Known rows, with every step that occurs:
n -> e -> s -> f -> m: [ 4.89 -1.63  1.08 -2.46  3.52 -1.05 -3.78 -1.75  1.31  6.20 -2.29  2.16
  2.21 -1.99 -3.61 -0.49  5.26 -0.01 -6.27]
j -> m: [ 0.23 -2.62  1.42 -2.31  2.99  1.44 -2.22  2.36  0.32  1.83  1.90  0.10
 -0.78  1.02 -2.60 -1.32  1.85  0.00 -2.06]
j -> m -> f -> s -> e: [ 2.62 -0.98  2.01 -1.00 -0.69 -1.23 -0.42 -0.42  0.70  2.76 -2.98  0.10
 -0.73 -0.61 -2.68 -0.53  4.54 -4.94 -3.31]
n -> e: [ 0.05  1.21  2.16 -5.35  3.40  1.13 -1.84  0.75  2.00  1.33  2.56  2.57
 -0.44 -4.09 -4.09 -2.02  3.15 -0.17 -1.54]
s -> f: [ 1.07 -4.67 -0.19 -1.96  2.43  0.29 -2.57 -0.29  0.98  1.30 -0.68  0.08
  2.87 -1.30 -3.38 -1.29  3.49  2.13 -1.27]
e -> s -> f: [ 2.80 -4.04 -2.83 -1.41  1.91 -1.78 -3.03 -0.13  0.11  3.06 -1.23  1.80
  3.99 -1.24 -1.76 -0.24  6.45  1.83 -2.93]
j -> m -> e: [ 1.18 -1.68  3.95 -4.54  3.78  0.81 -0.83  5.24  1.96  1.33  1.81  0.97
 -1.59  0.28 -3.82 -0.89  1.33 -2.73 -2.98]
e -> m -> f: [-0.24 -1.58 -0.04 -4.09  0.46 -2.37 -1.65  1.97  3.45 -0.91  0.95 -1.39
  0.59  2.66 -2.60 -2.38  3.21 -0.90 -2.18]
j -> m -> e -> s: [ 2.82 -1.14  1.34 -3.96  3.45 -0.95 -1.51  5.29  0.58  3.02  1.42  2.70
 -0.29  0.81 -2.32  0.41  4.94 -2.70 -4.18]
f -> n -> e -> m -> j: [-2.86  0.00  3.75 -4.68  6.42 -3.84 -0.41  3.63  3.31  1.71 -0.07  2.73
 -4.02 -0.40 -2.57 -2.70 -0.83 -0.39 -2.57]
f -> s: [-1.14 -2.04 -0.02 -3.18  1.76  1.67  0.57 -1.65  1.52  2.16  1.17  0.92
  1.47 -4.23 -0.23  0.18  4.53  0.98 -2.11]
m -> f -> n -> e -> s: [ 1.97  0.12  1.35 -2.52  2.64 -4.08 -2.13  0.09  1.10  1.13 -0.10  0.66
 -1.24 -2.86 -4.74 -3.19  5.26 -1.93 -3.74]
j -> m -> f -> n -> e -> s: [ 2.69 -0.01  2.87 -1.19  3.55 -3.52 -3.28  0.61  0.23  2.48 -0.51  0.59
 -2.70  0.77 -5.89 -3.55  4.27 -3.80 -4.74]
f -> n -> e -> m: [-1.38 -0.07  2.61 -4.01  5.30 -1.62 -2.73  1.01  2.02  1.39  0.08  0.74
 -2.55 -1.21 -3.72 -3.33 -0.10 -1.00 -1.21]
f -> s -> e -> m: [ 0.70 -0.31 -1.04 -3.61  0.87 -0.88 -0.67  0.02  1.72  3.55 -2.97  2.33
  0.11 -1.83  0.75  0.91  3.10 -1.85 -1.02]
m -> e -> s: [ 1.87 -1.02 -0.21 -5.23  2.66 -1.65 -0.49  4.33  1.79  1.50  1.91  3.14
  1.15 -2.74 -1.29  0.86  5.80 -1.00 -3.65]
m -> f -> s -> e: [ 2.02 -0.92  0.17 -2.49 -1.05 -1.38  0.32 -1.00  1.73  1.63 -2.85  0.33
  0.67 -4.13 -1.73 -0.09  5.61 -3.13 -2.20]
m -> f: [ 0.23 -1.94  0.57 -3.28  0.41 -1.17 -1.18  1.18  2.35 -1.21  1.87 -1.33
  0.49 -1.04 -3.33 -2.06  4.20  0.12 -2.32]

Rows:
[-1.04 -0.25  0.09 -3.93  1.59 -3.01  1.67  2.56  3.09  3.65 -3.30  4.28
 -0.61 -1.17  2.14  1.60  2.47 -1.45 -2.15]
f -> s -> e -> m -> j
[-0.97 -2.67  2.80 -4.13  3.52 -0.99  0.88  3.67  3.36  2.78  0.68  0.76
 -1.29 -1.77  0.14  0.94  0.84  2.11 -5.27]
f -> m -> j
[ 2.33 -5.59  1.38 -1.62  2.82  0.60 -2.72 -1.02  1.89  3.48 -1.98 -1.77
  1.91 -1.28 -2.28 -0.83  2.01  1.53 -4.33]
s -> f -> m
[ 3.55 -3.43 -0.39 -3.45  2.56 -2.34 -1.99  2.48  1.39  2.68 -1.38  2.43
  3.46 -1.55 -2.49  0.27  6.38 -0.95 -3.91]
m -> e -> s -> f
[-0.51 -0.66  3.34 -3.28  5.30 -0.14 -1.89  0.25  1.19  1.00  0.99  0.83
 -2.59 -4.59 -4.47 -3.22  0.60  0.05 -1.46]
f -> n -> e
[-1.03 -1.57  0.02 -3.96 -0.12 -1.87 -0.02 -1.32  3.34  0.73 -0.36 -1.43
  1.39  1.23 -1.19 -1.52  4.80 -1.60 -3.14]
e -> m -> f -> s
[ 2.82 -4.89  0.65 -1.61  4.88 -3.72 -1.96  1.71  0.46  2.61 -2.81  0.55
  1.49 -2.32 -3.27 -0.83  3.78 -1.01 -3.59]
m -> e -> s -> f -> n
[ 1.03 -3.20  2.56 -1.23  5.58 -0.76 -3.44 -1.35  0.84  2.26 -2.29  0.33
 -0.18 -3.95 -5.81 -3.72  1.25 -0.21 -1.72]
s -> f -> n -> e
[ 0.36  1.69  2.18 -5.58  1.53 -2.22 -2.09  1.02  3.58  0.10  1.02  0.90
 -0.51  1.16 -4.62 -3.50  3.55 -2.58 -2.49]
n -> e -> m -> f
[ 1.62 -2.57  4.34 -5.58  3.31  0.24 -0.04  3.21  3.71  1.89  0.93 -0.54
 -1.00 -2.93 -2.00  0.33  1.28 -1.26 -4.89]
f -> m -> e
[ 3.08 -1.09  2.33 -3.15  3.96 -3.34 -1.31  0.92  2.33  6.31 -2.34  3.89
  1.27 -1.57 -2.64  0.13  5.02  0.28 -7.29]
n -> e -> s -> f -> m -> j
[ 1.50 -1.95  0.40 -1.41  1.70 -4.90 -2.13  2.23  2.08  0.19 -4.02 -1.65
 -2.74  0.76 -2.65 -2.19  0.28 -2.99 -0.85]
s -> e -> m -> f -> n
[ 0.31 -6.47  0.48  0.02  4.45 -0.89 -2.99 -0.74  0.16  1.19 -2.41 -1.83
  0.81 -2.35 -3.56 -2.55  1.03  1.57 -1.40]
s -> f -> n
[ 1.07 -5.20  2.53 -2.25  3.62 -1.57 -0.53  1.83  3.00  3.53 -2.41  0.19
  0.90 -0.62 -1.27 -0.04  1.16  2.22 -5.46]
s -> f -> m -> j
